Each row comes from the steps of one walk. Every step used is in the known rows, and no mark comes twice. Write the walk behind each row, first mark first.
Known rows
J -> V -> Y -> W: -16.1  -17.8  42.8  -35.1  22.6  -21.9  -7.9  -15.8  -18.9  19.6  -59.3  11.8  -15.7  -0.5  45.3  -25.0  -26.9  2.7  -31.5  -7.9  -54.5  1.1  33.8  -14.6  10.0  22.5  26.1  -11.9  40.5  -38.6
W -> Y -> F -> D -> A: -29.4  28.3  43.5  -46.0  -1.6  38.5  28.2  -31.8  -2.7  20.8  19.9  -21.3  20.6  2.4  24.6  24.7  16.7  -10.7  -16.5  -0.2  -29.5  8.6  16.7  -27.8  -17.8  -52.6  13.1  -29.1  -38.3  8.9
P -> J -> V: -11.5  22.3  4.8  -4.3  -11.4  -25.2  -8.1  17.7  4.2  -77.7  22.2  -27.3  4.3  26.8  2.1  39.2  -11.4  -3.8  -16.6  -37.6  -52.6  23.3  -22.6  21.1  19.9  33.1  -17.7  4.4  39.2  -37.4
A -> Y -> W -> J: -28.6  24.8  41.4  6.7  -22.9  -29.7  -2.4  -9.0  -55.2  -16.6  -63.6  0.9  2.9  -17.6  72.8  8.0  8.6  -22.7  -4.3  22.5  -32.6  4.3  49.2  -0.6  35.7  -15.0  50.3  3.2  28.3  -14.5
P -> J: -11.3  15.3  -35.6  29.2  1.6  -30.6  4.3  -4.7  -28.2  -26.7  7.5  -18.6  24.2  29.9  5.8  33.2  -4.8  -24.6  -10.0  -48.8  -29.4  7.5  -7.2  32.9  4.9  5.9  -1.3  21.6  19.8  4.5
V -> Y -> F -> D: 30.0  14.7  -6.1  -4.1  23.1  27.6  76.4  -31.5  -20.6  44.7  15.3  -23.8  0.8  -17.3  -11.9  10.5  -1.3  -5.1  -25.1  -29.2  -27.7  -31.2  56.6  -24.4  -23.6  -16.7  6.2  -19.7  -10.3  6.5
W -> Y -> F -> D: 12.7  29.6  -2.8  -1.6  10.5  26.3  52.2  -28.8  -25.7  31.1  7.7  -23.6  -10.4  -5.1  -22.5  13.0  2.9  -16.2  -6.3  -14.0  -5.6  -36.8  61.2  -18.8  -21.5  -22.8  14.9  -18.0  -21.2  9.0
D -> A -> Y -> V: -13.6  -5.6  -1.0  -9.9  -43.2  10.1  -33.0  6.2  -7.7  5.2  -23.8  -55.3  -14.7  36.1  58.1  -16.5  -33.3  7.8  -42.6  25.2  -10.4  10.0  0.3  13.3  -17.3  6.8  4.9  -18.5  75.3  -47.8
Y -> W -> J: -28.6  32.0  51.0  8.6  -2.4  -24.6  -2.7  -0.3  -49.4  -23.1  -71.2  10.5  13.7  -21.4  49.2  18.0  5.4  -8.5  -0.4  27.9  -48.0  16.9  53.9  -12.2  41.9  -15.3  24.6  -3.3  -2.9  -13.4
Y -> F -> D -> A: -23.8  34.9  40.3  -42.6  3.5  34.8  32.6  -22.6  2.7  27.5  27.2  -16.8  39.4  -7.0  17.4  34.9  24.7  -7.2  -22.3  5.0  -42.4  21.3  8.7  -34.6  -11.8  -53.6  8.1  -31.4  -37.4  9.3
W -> J: -8.0  24.5  31.0  14.8  -13.4  -6.1  16.8  1.0  -30.3  -47.1  -27.0  -6.6  8.1  -22.4  38.4  22.9  9.3  -2.7  7.8  11.0  -26.8  7.2  31.6  2.9  34.6  -14.2  -0.2  2.8  -11.5  -0.2
P -> J -> V -> Y: 13.0  -34.0  0.1  -18.4  7.7  -8.2  28.8  -20.5  -3.8  -39.2  6.9  -33.0  -20.7  15.7  49.1  -10.5  -31.5  4.2  -37.3  -70.6  -46.7  -18.0  -4.8  24.1  0.6  36.8  -16.5  5.4  47.6  -31.4
Y -> A -> D: -25.2  58.8  64.4  5.2  -2.9  -24.2  12.3  3.1  -52.4  56.9  14.3  -2.8  26.9  -23.5  16.1  52.6  33.7  -39.9  -36.1  13.1  10.1  -1.5  -15.3  -12.3  -45.2  -10.9  0.9  4.2  13.9  -29.0
A -> Y -> F -> D: 18.9  33.6  -15.9  2.4  -6.2  18.0  60.1  -23.2  -22.1  43.5  26.5  -27.1  2.5  -12.2  -11.2  18.7  12.9  -22.8  -16.8  -12.4  -4.8  -29.0  45.3  -17.7  -23.2  -25.7  32.7  -14.4  10.1  8.4
F -> D -> A: -51.4  23.6  48.8  -49.5  6.6  40.2  24.1  -21.5  -0.1  20.6  26.3  -14.0  47.9  -11.0  12.4  25.5  16.6  -14.7  -19.7  7.4  -19.7  22.8  -18.7  -22.6  -16.8  -39.8  -5.3  -28.9  -41.6  9.8
W -> J -> P: -10.9  0.1  14.1  23.4  -6.3  -6.3  -5.4  3.1  -2.8  -43.5  17.2  26.8  14.6  5.3  -8.1  3.2  0.6  -46.6  46.7  28.3  -35.1  11.7  13.5  -4.2  11.7  7.3  7.5  20.1  18.8  9.8
V -> Y -> W: -15.7  -23.9  25.6  -21.6  27.3  -19.9  -1.9  -26.0  -31.5  48.3  -67.4  16.9  -8.2  -2.3  46.8  -33.7  -24.4  -5.1  -27.8  -4.8  -40.5  -8.6  42.1  -14.2  2.0  8.8  32.7  -7.9  26.4  -19.4
D -> F: 22.8  1.6  -8.7  -10.2  -15.1  0.1  14.3  10.8  10.6  10.3  -17.3  -7.6  13.8  -21.7  17.1  -15.2  32.3  8.4  -7.5  11.0  -34.7  10.4  88.5  6.3  3.6  -25.6  -2.8  -37.6  -45.0  -20.9
A -> D -> F -> Y -> W -> J -> V: -23.9  44.1  79.3  -14.1  -22.9  -24.9  -6.7  12.3  -19.1  -62.9  -41.5  -19.0  3.7  -27.0  52.1  27.9  15.2  -5.9  -32.4  13.2  -75.5  9.0  56.1  -12.7  38.5  4.9  8.7  -20.1  15.0  -66.9
D -> F -> Y -> V: 16.0  -15.1  -16.4  11.1  -18.4  12.6  -25.3  4.5  4.7  10.7  -46.8  -49.0  -13.3  6.9  46.0  -19.8  -37.7  27.1  -65.0  18.8  -47.8  -28.4  75.0  4.7  6.5  11.9  -19.7  -43.6  30.6  -75.8

Write each row's walk
13.8  -28.0  33.6  -25.7  -2.2  4.6  35.4  -18.6  -4.8  -48.6  -8.8  -25.2  -28.3  -9.9  64.6  -14.8  -24.7  13.4  -27.1  -40.8  -45.5  -16.2  13.1  8.1  16.1  26.9  -16.1  -2.8  34.3  -33.0 | W -> J -> V -> Y
-30.2  1.6  16.7  -15.6  -9.9  -34.2  -25.6  -15.8  -34.2  44.2  -49.3  11.8  -9.5  6.3  46.5  -21.5  -3.2  -29.7  -15.8  17.3  -7.6  -3.3  27.4  -3.5  -0.6  -1.9  71.3  0.5  54.9  -16.5 | A -> Y -> W
73.2  -9.0  -18.4  3.3  3.3  -1.9  46.4  -25.2  5.8  21.7  -1.4  -15.9  -33.8  10.0  41.7  -9.3  -2.2  21.8  -23.7  -37.2  -53.2  -26.2  64.9  -17.0  -2.4  -19.1  25.9  -3.6  21.8  -4.4 | V -> Y -> F
-21.2  -12.7  28.9  -21.8  22.9  -32.5  -7.0  -18.1  -28.5  10.8  -56.4  2.8  -6.5  10.5  47.9  -14.7  -27.3  -6.7  -37.6  -24.9  -63.8  2.8  31.1  -3.0  12.1  24.2  25.7  -5.2  46.8  -37.3 | P -> J -> V -> Y -> W
-38.9  3.3  15.5  -38.2  -38.9  16.9  16.8  -32.2  -13.4  24.8  35.3  -28.5  10.0  1.0  57.0  -5.3  15.2  -39.3  -19.8  -5.4  19.3  -10.5  -23.3  6.6  -26.7  -28.8  46.1  -6.5  30.9  6.9 | F -> D -> A -> Y
-17.1  19.7  40.5  -47.6  7.3  38.7  44.1  -34.2  2.5  31.0  24.9  -21.8  31.6  -6.0  33.8  21.4  14.3  -4.7  -31.3  -10.9  -45.7  10.2  14.7  -31.6  -18.4  -49.1  6.4  -30.3  -30.4  7.6 | V -> Y -> F -> D -> A
11.0  30.7  46.4  -20.6  -16.4  -14.2  31.4  8.5  -19.6  37.2  -3.7  -18.2  21.0  -38.0  44.6  14.6  41.8  -13.2  -42.9  3.3  -41.2  4.5  74.8  1.6  -26.4  -20.2  -9.9  -36.7  -19.9  -55.2 | J -> V -> Y -> A -> D -> F
7.0  37.2  25.5  4.1  -26.8  -10.3  20.8  13.0  -21.4  23.7  -24.2  -21.0  19.5  -29.8  16.5  0.6  55.4  -16.4  -21.7  8.3  -23.3  3.3  86.7  -0.8  -29.5  -32.4  2.4  -20.1  -41.4  -28.5 | A -> D -> F
-29.1  39.4  63.0  15.0  -12.5  -26.8  3.0  -14.9  -56.1  -9.7  -79.2  -3.7  17.4  -41.6  76.6  16.7  22.7  -21.8  -30.1  22.1  -61.1  -13.2  91.4  -15.7  35.0  -28.2  35.2  -11.5  -9.2  -35.0 | A -> D -> F -> Y -> W -> J
-56.8  13.4  38.0  -37.4  -9.4  -14.6  -14.4  -26.0  -35.3  53.8  -36.4  5.6  14.8  -0.4  53.1  -10.4  3.9  -36.4  -24.6  21.4  -18.2  6.4  17.4  -15.5  -6.9  -21.4  68.6  -13.1  34.4  -12.8 | F -> D -> A -> Y -> W
11.1  27.0  35.6  -14.0  -12.7  -13.7  35.1  3.0  -28.5  58.0  -8.8  -13.2  22.9  -39.3  44.2  6.9  44.7  -17.1  -40.0  5.3  -31.7  -3.0  79.3  2.3  -32.7  -28.5  -4.3  -33.3  -28.6  -41.2 | V -> Y -> A -> D -> F
70.4  4.9  6.1  -4.1  -8.2  -6.5  43.6  -14.3  6.7  -23.0  -3.0  -24.4  -37.8  4.6  55.1  6.9  -1.9  28.9  -26.6  -35.9  -77.5  -13.9  67.3  -17.1  17.2  -11.1  17.4  -7.6  30.2  -24.6 | W -> J -> V -> Y -> F
42.3  19.8  -7.2  -11.0  -41.5  -6.6  16.7  -20.8  9.6  16.6  22.6  -24.5  -19.8  19.6  61.3  8.8  27.2  -4.1  -18.9  -9.4  -35.5  -5.5  36.1  -14.7  -3.4  -48.9  64.3  -3.6  37.7  -2.4 | D -> A -> Y -> F
-31.6  51.5  66.1  0.4  -8.6  -21.0  4.7  -10.0  -61.7  49.0  3.1  -9.0  3.8  -12.8  26.9  36.1  22.4  -47.0  -27.6  5.0  27.9  -22.4  -6.5  -5.0  -50.5  -10.1  7.5  7.0  14.0  -28.0 | W -> Y -> A -> D
-18.2  8.3  49.4  0.5  6.4  -20.0  14.8  -16.5  -51.9  -15.9  -75.5  4.9  1.1  -23.7  73.1  0.8  -6.5  -4.3  -12.4  6.7  -54.2  1.0  59.8  -8.6  36.4  -8.8  22.3  -2.8  9.3  -12.3 | V -> Y -> W -> J
-5.2  -13.3  -6.1  8.1  -17.4  13.3  -41.0  4.7  -21.7  -12.5  -56.1  -47.6  -47.5  43.8  19.7  -31.1  -55.3  17.2  -19.9  15.7  1.2  -16.0  33.8  16.9  -13.4  27.4  -21.3  -15.5  44.8  -48.3 | W -> Y -> V
7.4  2.2  1.2  20.4  -23.4  6.7  -22.7  3.5  -10.9  15.1  -50.1  -56.5  -9.6  3.1  45.1  -13.6  -24.5  13.9  -71.4  18.1  -42.4  -32.2  74.1  0.0  -10.5  7.3  -18.1  -35.0  33.4  -79.2 | A -> D -> F -> Y -> V
2.1  4.5  14.5  10.0  -18.5  -1.8  10.1  -29.7  -8.0  21.8  -14.6  -24.0  4.8  -35.2  55.8  -8.1  28.7  -17.7  -57.9  -12.0  -29.3  -64.4  73.9  -6.5  -6.6  -26.3  17.9  -21.3  -16.5  -43.1 | A -> D -> F -> Y
-36.8  31.3  74.0  -36.0  -31.0  -19.1  -15.7  9.6  -7.9  -71.1  -22.2  -14.8  0.6  -6.4  62.9  25.2  2.6  -4.3  -16.4  16.1  -61.2  33.5  7.5  -6.9  42.2  4.8  18.9  -14.3  37.0  -48.3 | D -> A -> Y -> W -> J -> V
-15.4  25.0  60.3  -20.7  -17.8  -18.5  -8.9  11.1  -3.7  -68.1  -37.7  -12.4  -0.4  -22.6  53.9  21.2  3.2  6.8  -24.9  14.6  -82.0  11.8  56.2  -8.9  52.4  7.9  5.9  -25.8  12.6  -64.1 | D -> F -> Y -> W -> J -> V
20.7  38.2  -5.1  2.1  15.6  24.1  58.7  -15.0  -16.8  37.9  18.8  -17.3  12.6  -17.1  -33.5  30.1  10.4  -9.0  -12.3  -6.6  -22.2  -15.1  51.7  -28.4  -16.2  -22.7  7.5  -19.9  -20.5  8.2 | Y -> F -> D
8.6  -3.1  16.1  -25.7  9.3  -11.2  5.7  -15.8  2.3  71.2  28.7  12.0  23.6  -38.3  67.4  31.7  1.9  -6.0  -48.4  13.3  -34.9  -28.4  34.0  -1.3  14.4  -19.4  -0.1  -52.3  1.5  -50.1 | D -> F -> Y -> A
-28.5  12.3  40.3  -3.1  5.3  -28.3  -21.9  -24.1  -31.6  54.4  -71.6  7.5  12.0  -24.8  53.5  -12.2  13.7  -21.8  -49.0  17.6  -53.1  -29.4  87.2  -24.4  7.3  -18.6  49.5  -24.3  1.8  -45.1 | A -> D -> F -> Y -> W
-20.7  44.3  59.3  -1.7  0.3  -29.8  25.8  -7.4  -57.4  36.7  17.4  -20.4  19.2  -12.1  41.2  52.0  15.5  -40.1  -53.7  -26.7  -15.1  -9.3  -19.2  1.5  -45.0  8.0  -8.9  10.5  40.0  -44.3 | P -> J -> V -> Y -> A -> D
-21.6  26.6  37.4  -46.7  4.2  26.4  43.0  -28.0  -1.1  1.8  32.9  -32.8  33.8  5.1  34.9  37.3  10.7  -8.1  -37.2  -28.6  -66.4  18.5  5.7  -21.3  -10.1  -36.3  1.2  -27.1  -15.9  -5.4 | P -> J -> V -> Y -> F -> D -> A
